Each row was made from one small tree. The marks that hang from a mark follow it in brackets, in alphabetical order. Every link used is in the known rows. Write each row's tree.
In the rows, 128 means zero.
Known rows:
sase(pavenom(sases(vilufis(sosek))) zuvi): [ 83 104  56 115 141 116 154 101  54 163 172 134 129  49 102 117  95 139
 146 156 118  89 122 108 158  84  97 126  97 131  81 146 149 100  82 143
 101 114 184  73 144  68 132 149 116  73 143 115  97 124 131 110 149 139
  90  69  72 150 138  96  92 159 178 135]
sases(vilufis): [ 86 133  88 116 135 104 150 108  87 150 167 148 112 111 142 155 158 130
 150 142 107 159 133  75 123 122  78 118 106 148 113 128 166 105 105 160
  94 152 159 105 133 132 146 124 157 124 117  98 123 142 105 121 125 122
 141 106  88 133 113 100 122 145 164 121]
vilufis(sase(pavenom(sases) zuvi) sosek): [121 102  59 155 164  50 154 113  50 145 117 126 126  70 107 111  75 127
 137 174  95 107 124 103 147  93 144 114  92 126  62 191 109  95  90 102
 106 127 182  98 155  60 107  84 106  77  91 141 127  84 176 125 172 156
  98  78  90 154 118 122  90 120 151  92]
sosek(vilufis(sase(pavenom(sases) zuvi))): [ 81 113  65 135 156  97 160 133  44 132 158 122 128  77 120 116 127 140
 143 124 118 101 104  75 144  91 108 120 102 117  76 142 125  87  80 160
 105 135 183 102 171  83 131 114 123 133  88 136 102 127 161 106 155 143
 133  75  72 135 130 113 101 144 127  92]
vilufis(sase(pavenom) sosek): [137 118  71 155 162  49 138 122  68 145 115 124 115  93 135 113  94 132
 129 170  83 131 123 102 129 113 146 110  85 124  59 184  96  96 106  93
 102 137 169 116 141  78  93  58 104  88  74 131 133  88 171 130 160 145
 107  97 108 147 116 137  98 116 136  74]
gabal(keso): [101 135 133 119 139 118 117 145 106 128 169 136 103  88 117 122 123 114
 162 103 107 127 130 105 132  93 115 101 114 137 103 143 167 110 122 139
 114 159 128 127 154 113 100 131 127 110 127 122 132 128  99 130 116 116
 127  88 116 100 124 163 109 161 128 105]
sases(pavenom vilufis(sase sosek) zuvi): [ 93 105  60 143 184  60 170 111  40 177 168 166  77 112 139 148 135 132
 132 220  49 165 146  24  95  99  69 127  91 146  69 168 101 104 107 137
  65 162 162 132 113 111 162  80 124  79 101  79 146 107 134 170 196 139
 103  81 106 120  33  75 106 132 171 105]
sosek(vilufis(sase(pavenom(sases)))): [ 89 119  77 142 153 106 160 133  53 130 154 129 116  87 128 121 137 138
 136 120 120 116  97  73 137 106 109 117  95 111  63 133 122  94  88 151
 100 135 180 109 163  96 123 104 115 138  76 131 111 126 157 105 147 136
 148  79  82 134 126 119 110 140 121  86]
keso(sases(vilufis(sase sosek) zuvi)): [ 97 129 100 150 147  85 197 108  80 139 133 165 133 127  95 150 128 138
 146 183  87 157 137  64 106 124  79 111 113 151  94 137 135 121 113 147
 108 143 159  96 151 120 160 100 125 101 122 102 162 121 125 137 163 152
 163  83 112 140  62 106 137 167 163 115]
sifus(gabal(keso(sases(zuvi)))): [ 84 136 150 135 124 128 142 139 128 149 165 142 135  72 102 117 108 138
 142 142 134 140 138 113 107  85  94 106 123 126 103 112 173 117 119 148
 101 168 147 109 128  95 146 126 110 104 121 126 156 135  87 127 141 138
 164  69  97 105 109 132 120 169 153 116]
sifus(gabal(keso)): [ 90 135 142 130 124 120 120 136 127 151 168 131 124  66 121 115 112 133
 143 131 134 140 136 120 114  81 107 105 117 122 109 119 177 109 115 144
  96 173 148 115 120  92 130 121 122 112 104 131 143 135  90 119 131 129
 153  79  88 102 128 135 116 146 146 108]
sifus(gabal): [ 88 139 126 129 118 113 132 124 123 157 149 125 131  79 127 125 120 132
 125 140 145 148 132 115 108  98 101 110 117 124 112 109 174 110 109 140
  97 165 156 110 109  94 146 117 129 125 102 134 135 133 101 106 138 135
 160  99  85 125 137 117 118 143 154 108]
vilufis(sase(pavenom(sases(zuvi))) sosek): [134 110  77 163 161  62 160 111  59 147 114 139 109  96 112 116  90 124
 118 182  86 129 119  94 134 107 138 108  90 124  56 181  98 111  99  94
 101 126 177 116 138  75 105  73  92  84  76 131 145  84 173 130 167 150
 115  75 108 146  98 128  99 122 149  91]
gabal(keso(sases) sifus): [111 137 149 137 136 138 164 142 115 105 158 134 122  69  87 132  99 161
 163  94 122 139 129  91 118 115 115  75 100 129  81 121 174  95 138 132
 136 157 137 112 185 123  89 115 109  71 129 127 162 115  74 150 100 138
 134  54 147 110  82 165 141 204 131 139]
gabal(keso(sases(vilufis)) sifus): [106 131 139 139 142 137 175 135 109 112 170 142 119  72  90 141 109 170
 169 106 115 150 133  78 116 117 100  80  99 131  82 120 178  89 134 146
 127 161 149 107 182 132 102 113 116  67 126 115 162 125  73 158  98 138
 137  49 136 110  71 152 144 199 145 146]
sosek(vilufis(sase)): [ 90 125  84 132 155  88 155 137  64 123 145 126 121 104 132 133 149 133
 143 117 114 131 109  66 129 108 113 114 109 122  86 138 128  88  94 158
 105 155 168 119 166 106 130  99 134 151  72 134 115 129 153 111 147 138
 154  97  87 126 121 125 116 135 111  77]
pavenom(sase(zuvi) sases(vilufis(sosek))): [ 69  86 103 164 115 121 199  85  59 138 133 162 133  75  84 126 119 115
 143 128 100 144 112  87 164 103  89 129 101 125  78 141 158 130  65 147
 112 113 175  59 154  97 145 170 135 107 122 131 108 119 154 118 154 162
 162  69  74 131 116  90 122 134 184 125]
gabal(keso(sases(pavenom(sase) zuvi))): [ 83 125 149 141 134 137 155 147  96 129 168 156 109  92  96 112 121 123
 167 123  91 135 120  82 120  93  83 115 108 135  73 128 153 124 127 136
 118 151 122 114 160 114 121 144 105  91 157 108 146 123  96 141 146 128
 140  73 129  96  89 138 115 181 141 108]
sifus(gabal(keso(sases(pavenom vilufis)))): [ 80 134 140 144 127 124 145 132 121 153 173 148 125  69 117 115 107 150
 157 140 129 151 131 105 107  90  79 117 110 123  88 111 180 113 122 156
  92 174 151 106 123 101 146 118 119  95 119 112 150 140  77 127 136 131
 161  71  92 104 110 113 126 150 151 109]
keso(sases(pavenom(sase) zuvi)): [ 72 131 129 149 121 134 187 130  83 137 142 162 124 111  96 122 128 123
 149 144  97 153 106  64 107 115  61 129 102 133  71 110 142 129 120 131
 118 138 130 102 150 116 149 144 107 106 168 104 140 120 105 124 173 140
 155  91 130 126  84 103 121 189 156 110]
sases(vilufis(sase sosek) zuvi): [101 112  72 133 173  55 167 103  61 162 150 158 105 118 119 159 146 126
 124 212  66 158 159  50 105 106  95 108 109 154 110 167 112 111  96 146
  82 155 171 116 127 113 162  90 131 103  90 101 152 114 147 158 173 148
 126  81  93 130  53 101 114 144 177 118]
vilufis(sase(pavenom zuvi) sosek): [122 111  51 139 168  40 131 123  55 148 120 114 129  71 121 110  81 132
 140 179  85 104 135 104 136  90 146 112  94 130  71 194 103  82  98 103
 106 137 174 105 155  60 104  72 113  77  91 135 123  86 174 131 172 151
  87  92  95 149 121 129  86 123 144  85]
sosek(vilufis(sase(pavenom zuvi))): [ 80 120  60 123 161  93 147 140  48 133 163 115 131  73 131 118 135 142
 147 128 114  98 111  73 136  90 111 118 103 120  81 144 120  76  89 159
 102 143 179 106 171  87 129 108 125 133  91 133  96 127 158 109 158 142
 125  84  72 130 131 117  97 146 123  87]
pavenom(sase sases(vilufis zuvi)): [ 61  97 127 165 108 151 200  97  67 145 151 175 118  94  86 134 156 101
 122 138  95 166 109  63 146 109  66 121 101 131  84 115 153 150  72 143
 100 116 167  83 141 119 161 181 117 129 127 123 124 123 141 123 154 155
 179  58  83 126  89  89 120 158 197 140]
pavenom(sase sases(vilufis(sosek))): [ 83  97 122 182 108 129 199  87  73 135 125 170 118  98  95 129 130 114
 130 123  97 170 101  85 158 122  87 128  95 121  67 129 154 142  74 136
 108 115 169  73 142 118 136 158 126 117 104 125 119 118 151 118 142 154
 184  74  84 129 110  97 135 128 175 118]
sifus(gabal(keso(sases(pavenom zuvi)))): [ 81 133 147 140 129 127 143 139 119 153 171 145 125  69 108 116 104 141
 147 146 128 141 133 105 103  82  84 114 115 126  93 110 171 117 123 145
  95 171 144 114 123  95 145 124 107  96 125 120 154 132  81 127 149 133
 155  69 100 103 104 123 119 164 149 113]

Which tree is each row?
[ 73 109  58 112 132 126 151 108  55 162 182 133 132  46 102 118 103 135
 149 147 124  89 120 103 158  84  86 126  96 130  83 137 161 101  84 147
 101 115 181  75 147  75 138 160 120  85 154 115  97 131 121 103 145 134
  92  66  70 153 142  91  88 169 183 140]
sase(pavenom(sases(vilufis)) zuvi)
[ 87 112 103 149 132 113 189  99  65 148 153 169 104 108  96 152 142 105
 126 160 106 157 126  56 133 113  78 104 106 142  94 135 158 135  92 148
  89 133 175 111 139 118 162 139 124 124 108 112 152 122 130 123 151 145
 157  59  92 145  74  91 113 150 184 143]
pavenom(sases(vilufis(sase) zuvi))
[ 84 134 143 143 122 123 146 130 127 146 168 145 137  72 110 119 111 148
 154 138 135 147 137 113 111  92  85 111 119 126 101 111 183 113 118 157
  97 170 155 100 126 104 145 121 120 103 113 121 150 144  81 124 131 134
 172  71  86 108 113 123 130 154 152 115]
sifus(gabal(keso(sases(vilufis))))
[ 93 112  68 140 140  89 138 131  56 145 145 119 136  60 113 107 104 113
 149 148 111 108 121  91 145  90 115 107  89 129  72 165 140  93  96 118
  99 132 176 104 166  76 118 118 113 107 117 142 124 103 150 110 158 147
 110  69  90 168 132 111  73 141 162 114]
vilufis(sase(pavenom(sases) zuvi))
[102 104  89 156 135  82 187  88  64 138 130 164 113  98  97 145 113 119
 141 148 109 146 123  79 148 115 101 115 100 136  84 153 159 121  89 146
  97 132 180  95 148 105 141 120 137 105  92 118 141 116 142 119 144 149
 151  73  88 149 100  98 121 122 166 122]
pavenom(sases(vilufis(sase(zuvi) sosek)))
[ 87 117  78 137 157 107 164 132  49 136 160 132 115  91 122 122 141 136
 129 135 112 114 101  64 133 100 105 114 101 115  72 132 115  98  86 156
  99 135 181 114 160  94 135 109 109 138  81 131 114 126 160 113 157 142
 143  71  81 129 110 117 107 150 127  93]
sosek(vilufis(sase(pavenom(sases(zuvi)))))
[103 121  86 151 141 101 147 130  66 144 143 132 118  84 117 113 122 109
 131 156 102 131 112  83 133 103 109 103  86 125  65 154 129 108 102 105
  94 133 173 121 150  88 118 108  96 117 105 131 139 102 147 116 156 139
 126  66 103 158 111 118  84 146 162 108]
vilufis(sase(pavenom(sases(zuvi))))
[ 83 138 123 133 130 122 179 129  88 142 149 159 115 118 100 134 123 126
 147 152 105 144 114  66 100 116  64 123 108 140  80 111 145 127 127 136
 116 142 129 116 143 114 154 133 112 100 167  97 147 124  93 121 168 134
 145  97 136 130  83 106 125 191 151 112]
keso(sases(pavenom zuvi))
[ 73 133 104 135 137 119 193 114  78 151 167 174 116 118 106 144 135 140
 153 168  93 158 122  51 100 121  43 129 104 148  82 110 150 124 122 157
 100 145 141 104 137 128 170 132 124  94 162  80 150 135  88 134 164 134
 150  86 119 130  65  84 129 183 167 123]
keso(sases(pavenom vilufis zuvi))
[ 69 104 145 161 100 155 189 110  78 138 133 161 118  93  81 125 141  87
 116 123 106 154 101  77 148 107  87 118 105 126  82 119 151 152  81 123
 115 114 156  91 148 106 142 181 103 131 133 142 127 111 148 113 159 154
 176  66 102 128 107 110 115 165 179 128]
pavenom(sase sases(zuvi))
[ 85 122  67 147 155  82 155 118  57 160 171 155  91 104 157 136 143 131
 162 161  77 171 121  38 107 112  61 128  75 134  60 153 144  95 115 138
  69 166 157 124 130 128 145  97 144 106 112  84 134 120 110 139 161 123
 121  96 100 140  86  73 100 114 156 101]
sases(pavenom vilufis(sase))
[ 75 113  67 133 168  84 161 124  45 176 186 162  86 105 142 145 154 122
 142 201  61 167 141  14  90  97  48 122  88 148  74 151 124 103 110 144
  61 168 157 137 122 123 171 109 127 102 123  81 143 119 116 159 187 129
 109  78 104 129  44  67  92 147 181 121]
sases(pavenom vilufis(sase) zuvi)
[102 106 100 154 144  94 194  90  64 149 139 174 101 113  92 152 128 110
 120 171  97 156 128  61 135 116  90 109 106 143  91 149 142 134  88 142
  90 133 178 108 132 108 154 121 119 106  94 112 153 114 142 133 158 150
 154  62  93 140  70  97 121 141 177 132]
pavenom(sases(vilufis(sase sosek) zuvi))
[ 95 135 141 137 134 130 147 144 101 123 166 154 106  95 107 116 107 131
 178 108 104 137 113  93 123 101  90 115 104 134  72 130 167 115 137 137
 118 155 119 118 160 116 110 130 116  90 150 106 149 127  83 130 126 116
 138  82 132 104 108 144 120 168 127  98]
gabal(keso(sases(pavenom)))
[ 74  98  83 140 161  98 179 105  50 177 172 172  83 107 131 140 145 133
 131 196  49 166 131  34 106  98  56 142  94 139  69 144 108 122  91 138
  77 149 155 104 110 113 162 122 121  81 127  81 123 115 131 167 191 139
 114  89 100  98  51  74 117 146 179 111]
sases(pavenom(sase) vilufis(sosek) zuvi)
[100 111  48 134 164  57 150 106  57 157 152 136 121  84 135 135 117 146
 151 184  83 134 142  80 131 102 104 121  95 139  85 174 126  87  92 138
  88 145 183  91 142  99 133  87 138  89  96 108 122 115 147 138 155 142
 108  88  77 147 101  97 105 124 166 109]
sases(vilufis(sase(pavenom zuvi) sosek))
[106 111  58 155 168  54 160 107  54 160 151 158  84 111 157 137 122 140
 156 180  63 171 124  48 108 116  81 132  78 133  51 169 123  96 111 130
  73 163 163 123 123 117 136  70 140  83  89  83 138 108 128 151 169 130
 114 102 104 132  76  81 113  99 147  86]
sases(pavenom vilufis(sase sosek))
[ 82 123  64 128 145  74 146 116  67 147 162 139 128  93 134 145 148 128
 160 159  92 148 146  65 125 106  90 111 101 149 106 158 157  89  99 155
  88 158 171 103 152 119 149 113 159 123 109 111 127 129 126 130 145 137
 130  93  77 150 104  94 102 133 170 119]
sases(vilufis(sase(zuvi)))
[103 111  60 130 177  67 162 108  53 170 166 150 105 104 124 146 141 135
 122 220  66 144 153  57 110 100  91 112 100 149  92 165 102 108  95 137
  79 144 182 112 125 101 153  90 116  92  96  99 140 111 150 157 175 145
 110  74  89 132  57  99 105 150 183 121]
sases(vilufis(sase(pavenom) sosek) zuvi)
[ 83 133  88 145 131 101 177 117  79 133 147 149 150  99 108 131 123 143
 169 152 108 144 124  82 121 120  73 117  97 140  83 129 156 102 114 152
 106 137 164  83 167 116 148 118 132 106 143 107 140 131 111 116 145 143
 155  83  97 156 103  97 123 166 164 118]
keso(sases(vilufis(sase(pavenom zuvi))))
[ 91 123  71 134 159  98 148 140  56 133 158 121 119  90 138 119 144 143
 139 123 113 118 102  72 130 104 111 116  99 115  70 137 116  86  92 153
 103 143 176 115 163  98 123  99 120 141  77 131 106 128 156 109 147 135
 139  88  81 128 128 125 107 140 118  79]
sosek(vilufis(sase(pavenom)))
